Known rows, with every step that occurs
C D R: [-12.6  11.2  12.0 -29.4   4.8 -24.5 -18.4  -9.5  -6.6   3.3  13.7  23.5
 -70.8 -28.3  52.4   2.3   4.8 -16.1   5.0 -33.1 -18.0  18.4  -6.6   6.6
  -5.7]
P A Z D: [-37.5  14.7 -19.0 -24.3 -43.6  -1.6  49.8  14.5 -21.2   4.6  14.7  -8.1
 -61.4  -1.8   6.0  -0.4   4.0 -38.1  -7.5 -20.2 -40.8 -12.0  52.1 -20.8
  30.3]
R A Z D: [-40.0  19.0 -17.0 -13.1 -21.0  13.8  58.0  25.3 -12.3  26.2   5.9  11.8
 -36.6 -15.4   9.9   8.3 -14.5 -31.0  18.4 -22.1 -25.0 -20.7  16.1  -1.2
   9.2]
G D C: [-34.2  -6.2 -18.0 -11.0  -1.8   0.5  22.8  19.9 -18.3  -7.7 -23.8 -23.9
 -29.6  -7.4  11.3   1.0   0.4 -14.1  35.5 -14.1 -33.1  22.7  14.6  26.6
   7.9]
Z A R D: [-22.4  30.1   5.4 -12.0  20.2  -6.9  24.8  34.8 -13.9  -8.2  11.2   5.9
 -32.0 -39.4   5.8  10.1  49.9 -37.5  29.8 -16.9   0.6  18.4 -22.4  -2.9
  -4.1]
A Z: [-39.6  -2.4 -13.8 -33.0 -27.7  -2.3  37.7  -2.7 -22.3   8.6  21.3 -11.7
 -70.2 -11.1  10.6  31.2 -14.1 -28.4   9.9  -4.6 -32.4   7.0  30.2  -7.8
   2.8]
P A: [-33.7  -3.2  -8.4 -20.4 -29.2 -20.7   4.9  12.5  -7.5 -12.3  12.7 -15.6
 -46.6 -10.2  33.3  12.9   5.0 -10.9   5.1   0.5 -20.0   8.4  30.1  -3.1
  34.7]
G D C A: [-21.7  -3.6 -23.5  20.1   0.1 -21.5  15.1   6.7   9.5   5.6 -12.1  -8.9
 -15.7 -19.4  29.7   9.3  -7.8   5.0  14.2 -38.6 -31.0  26.0   8.5  32.6
  25.7]
G D C A R: [-29.5 -12.2 -13.8  16.7  16.7 -32.7  -1.4  17.2  19.1  -9.4  -9.3 -27.8
 -28.4 -25.8  18.2  14.5  30.4 -18.0  10.9 -43.5 -37.4  33.1   8.5  11.8
  23.9]
P A Z: [-44.1  -1.8 -13.4 -20.7 -55.2 -12.7  21.7   7.2 -10.1  -1.9  27.2 -24.1
 -63.1  -2.7  21.8  30.2   9.3 -31.1 -12.1  -1.2 -34.1   8.5  49.7 -25.2
  25.8]
G D V: [-53.3 -10.8   6.4   5.6   5.2  14.4  15.0   5.0 -26.5  14.4  -7.0  -1.6
 -51.7 -27.5  15.4  -0.3 -23.1 -22.4  28.5 -17.7 -26.6  32.2  15.9  40.3
  -4.4]
R D G: [-39.4  32.6  -8.8 -12.0 -19.0   9.0  25.3  19.1 -13.4  -6.9   2.8  -8.1
 -37.0 -13.6  16.1  22.2  14.7  -4.8  -2.5  -7.4  19.1  16.6 -18.3   8.9
  -4.7]
A P: [-32.1  -1.6 -24.6 -38.7 -17.7 -15.4  30.1   9.9 -17.3 -16.1  -6.9 -11.3
 -50.0 -30.9  -2.1  29.1 -15.2 -13.1  54.8  15.2 -26.9  39.1  13.9   7.1
  14.7]
V D R A: [-15.8 -15.6  37.7 -25.2  12.1   0.6   5.6  14.4  16.2   3.8   3.6  30.3
 -29.8 -15.8  37.2  11.9  -1.4  -0.8  29.3 -35.2 -10.2 -20.3  -7.2   5.5
 -10.5]
R A: [-31.6   0.0  -5.3  -8.9  -9.6  -8.0  16.6  26.4   2.0   3.2   3.7   4.0
 -21.5 -25.8  37.0  23.1 -17.5  -2.2  31.8  -2.4  -1.5   3.8  -9.2  20.0
  11.8]
V D C A P: [-11.2 -17.6 -11.2 -13.3 -12.0 -31.7  31.3 -20.2  26.8 -10.9   4.6  -0.4
 -15.9 -24.8   7.2  24.1   6.8  22.0  42.1 -27.0 -34.1  25.8   9.1  16.2
   7.6]
C A: [-18.2   5.8 -16.7  -5.1  -5.6 -26.9  19.6 -10.4   0.0   7.1  19.2  17.1
 -38.3 -30.8  42.2  25.9 -33.5   2.9   6.6 -27.5 -16.4  12.8   4.9  19.1
  23.9]
V D: [-18.9 -25.3  24.6 -39.7  -7.3  -6.8  41.7  -1.3 -16.9  -0.6  24.1  17.3
 -49.1 -16.7   8.6  12.8 -19.0 -17.9  35.5 -13.9 -28.0   0.6  24.9   7.5
 -13.1]
V D C A: [-10.6 -22.2   0.0  -9.2  -2.6 -24.5  25.9 -18.2  21.9   3.4  15.8   9.8
 -19.3  -9.6  31.1  13.7  -2.0  22.0  11.7 -40.1 -25.8   1.5  10.3  18.8
   1.1]
P A R D: [-37.2   6.9   5.8  -6.4 -16.5 -27.7  -4.3  45.5 -11.0 -30.1  21.5 -22.9
 -37.9 -29.3  -4.9  23.8  66.4 -37.7  -8.3 -14.6 -12.5  19.2   9.1 -32.1
   8.0]
G D R A: [-23.5   6.8  14.3   6.4  10.7   8.8  -4.3  35.2  -2.0   3.2 -27.0   5.1
 -25.2 -30.8  37.6   6.0  -2.3 -17.9  31.9 -30.9 -19.6   5.2  -8.7  19.0
  21.9]
G D R A P: [-27.1   7.4  -0.6   3.2   2.9  -1.2   2.3  35.9  10.2  -8.0 -41.0  -1.6
 -18.3 -46.3  14.8  20.8  -1.4 -16.2  57.7 -13.3 -33.3  32.5  -4.4  13.0
  21.9]
G D: [-29.6  -5.1   2.0 -10.7  -3.3   1.1  34.6  21.9 -33.4  -0.7  -5.3  -1.8
 -48.5 -28.0   8.1  10.9 -29.9 -38.8  36.4  -9.3 -42.2  27.8  23.1  19.9
  19.0]

Rows
[-53.7  12.1  -1.4  -1.9   1.6  13.5  14.1   3.9 -32.0   9.6  11.3   7.7
 -40.9 -30.8   8.0  15.6   7.5  -5.6   1.9 -23.6   9.2  24.3 -20.7  19.8
 -35.8]
R D V
[-20.6  20.0 -40.7   9.0 -12.5 -28.7  20.3   4.3   6.2 -17.5  -7.2 -12.5
   2.2 -35.5   2.3  36.8  26.6  23.1  17.7 -21.7 -11.1  44.4 -27.6  12.4
   2.2]
R D C A P
[-12.4 -13.8  37.2 -41.4  13.0   1.3  11.7  -7.4  -5.9  -0.9   6.8  23.4
 -64.8 -10.1  24.4   5.9  -4.0 -13.0  20.1 -32.6 -25.0  -9.6  11.7   2.1
 -14.9]
V D R
[-21.2  26.3  -3.1 -18.7  19.7  13.2  13.7  25.0   5.1  16.0 -28.4  23.4
 -35.2 -17.1  37.2 -17.1  -6.4  -2.7  19.5 -36.3  -6.3 -29.2 -12.2  13.4
   5.8]
Z D R A
[-27.3   3.1   5.1 -15.5  12.0   1.2 -14.0  19.9  11.4   3.9 -15.8   8.9
 -33.0 -19.5  50.0  15.7  -2.5   7.3  17.9 -21.6   1.7  -6.9 -23.0  10.4
   6.2]
D R A
[-35.9   3.6 -16.0 -12.4 -14.4 -13.0  25.3  28.4   7.3 -10.5  -9.4  -8.2
 -14.3 -38.7  10.0  29.5 -13.4   1.1  60.1  16.1 -15.0  26.4  -8.2  13.5
  21.5]
R A P
[-22.7  15.6  12.2  -3.1 -23.8 -19.1 -10.7   3.0  17.7  17.6  23.3  21.3
 -53.5 -33.3  54.1  24.3  18.2 -24.8   0.0 -40.9 -23.8   2.6  -6.5 -11.6
  -0.4]
C D R A Z
[-47.5  19.5  -0.5  -1.7 -27.4 -16.6  -9.3  42.6  10.4 -30.0  11.2 -40.9
 -37.3 -12.7  13.5  17.1  81.5 -24.5 -25.3 -10.8   6.0  24.9   1.2 -30.4
  15.6]
P A R D G
[-47.3  24.8   6.1   4.6  29.7  12.8  11.0  18.2  -7.9   8.4   2.1   8.7
 -35.3 -38.2  13.9  -0.3  52.4 -25.7  18.0 -30.3  15.2  32.2 -31.9  15.2
 -28.8]
Z A R D V
[-37.1  40.2 -31.7   2.5 -35.1   0.7  60.7 -16.3  17.6  30.2   6.9   4.5
 -61.4  -4.4  33.7   9.4 -15.0 -13.5 -20.8 -42.8 -16.5  -4.3  21.7   8.7
  27.1]
C A Z D G
[-35.4  16.8 -19.4 -37.3 -20.2  11.3  68.3   2.0 -35.4  21.4   7.1   5.2
 -74.6  -7.8  -1.5   0.8 -20.6 -41.6  13.7 -18.4 -35.6 -13.8  37.7  -3.9
   3.8]
A Z D
[-46.6   1.0  -9.5  -9.4 -32.9  -2.6  30.3  17.4  -0.7  15.0  20.7  -1.5
 -36.7 -17.4  21.7  36.8 -10.8 -17.9  17.5  -7.2 -18.3  -5.7   7.2  -7.2
   6.4]
R A Z
[-12.2  16.2  14.3  -8.1   2.3 -21.7 -26.8   8.4  18.6   7.8   9.1  29.9
 -37.5 -41.1  64.3   7.6  11.2  -4.4  11.5 -35.6  -7.2   8.9 -27.6  14.2
   1.6]
C D R A
[-39.0   1.6 -15.2 -22.9  15.0 -13.9  -0.4  36.7  -9.5 -21.1  -1.7 -29.3
 -31.3 -19.6 -11.2  14.1  70.5 -13.7   3.2 -18.1  -1.4  17.2 -20.0  -6.6
 -25.2]
A R D C
[-29.9  16.2  -0.9 -26.8  23.5 -13.1  16.9  23.3   2.7  -2.7  -0.5   3.5
 -53.2 -30.1  24.5   2.2  24.0 -29.9  42.5  -7.9 -12.8  17.2   1.6   6.4
  14.0]
Z A R
[-38.7   7.2   3.7 -12.9 -11.0   5.1   0.2  15.2  10.8  14.0   2.2   1.6
 -48.6 -14.5  41.6  31.8   6.0 -11.0   2.2 -24.3 -12.9 -12.5  -1.6 -13.0
   3.9]
D R A Z
[-28.4 -15.6 -22.9  -4.7  12.4 -37.1 -10.2   1.4  32.2  -8.4   5.6 -23.3
 -35.6 -18.9  27.9  21.2  35.6  10.3  -3.0 -30.9 -17.4  15.3  -2.9   1.3
  14.8]
D C A R
[-28.5  19.1  -7.4 -29.4 -26.0   6.1  19.4   8.0  -9.0   8.0  -3.0  -4.5
 -77.3   3.4  23.9  -6.4  20.5 -32.2 -23.0 -36.9 -36.3 -20.0  42.8 -30.7
  22.3]
P A Z D R
[-25.0   9.1 -33.7 -10.1  22.6 -22.6  18.7   6.9  23.6   3.5  -9.8  -7.5
 -34.1 -16.9  18.0 -11.5  32.3  -2.8   0.5 -49.3 -22.4  -3.2   3.2   9.7
  12.7]
Z D C A R
[-26.3  20.7 -10.4 -41.8  -3.3  17.8  38.6  -0.5 -22.9  19.8  -6.3  11.4
 -83.7  -4.0  14.7  -6.2  -6.7 -33.6  -3.2 -38.8 -33.0 -26.9  26.4 -13.9
  -2.8]
A Z D R
[-31.0  16.9 -31.7  13.1 -26.0 -18.3  27.7  -6.8  -2.6   8.9  27.9  -6.6
 -20.2 -18.5  15.1  39.2  30.0   5.7 -25.1 -47.6 -15.0  14.0 -10.2  -6.2
  -5.4]
R D C A Z
[-25.4 -27.6   3.9 -41.9  -1.9  -2.6  32.2   0.8  -2.5  -5.8   7.2  -2.1
 -33.7   0.6  11.2   5.2   5.9   3.9  31.0 -14.9 -24.5  -3.3  15.5  13.4
 -16.3]
V D C
[-48.9  37.2 -26.6  -5.0 -33.8  23.2  54.8  23.0  14.4  27.1  -6.0  -5.5
 -35.3  -0.6  25.6   2.4  -1.7 -20.9   7.5 -16.2  -5.5 -18.0  11.3   2.8
  16.6]
R A Z D G
[-41.5   1.7   3.2  -6.3  -7.3 -11.9  -2.0 -20.0  -8.5  20.0  25.2  20.0
 -64.1 -36.0  45.2  -2.2  -8.1 -10.4   8.9 -24.5 -10.4  38.2  -3.1  33.3
 -22.8]
C D V
[-40.0  10.8 -42.6 -25.4 -44.3   0.6  36.7  13.1  -1.6   1.9  -2.8 -28.7
 -44.6  16.6   9.6 -13.0  32.7 -18.4 -13.7 -20.7 -37.7 -15.9  46.1 -20.1
  20.1]
P A Z D C
[-28.4  24.8 -16.4 -14.7  24.3  -6.8  12.8  36.2   0.1 -13.8  -7.3 -11.2
 -15.8 -21.2   8.3  -1.4  76.3 -13.6  25.7 -21.4   8.6  20.2 -30.6   3.4
 -14.9]
Z A R D C
[-58.9  18.4 -16.6   3.4 -10.9  27.7  45.2   5.3  -1.9  42.4   1.9  13.3
 -41.2 -21.8  18.0  -5.7 -13.7 -14.4  10.2 -31.4 -14.8 -13.3   7.3  19.9
 -12.5]
R A Z D V
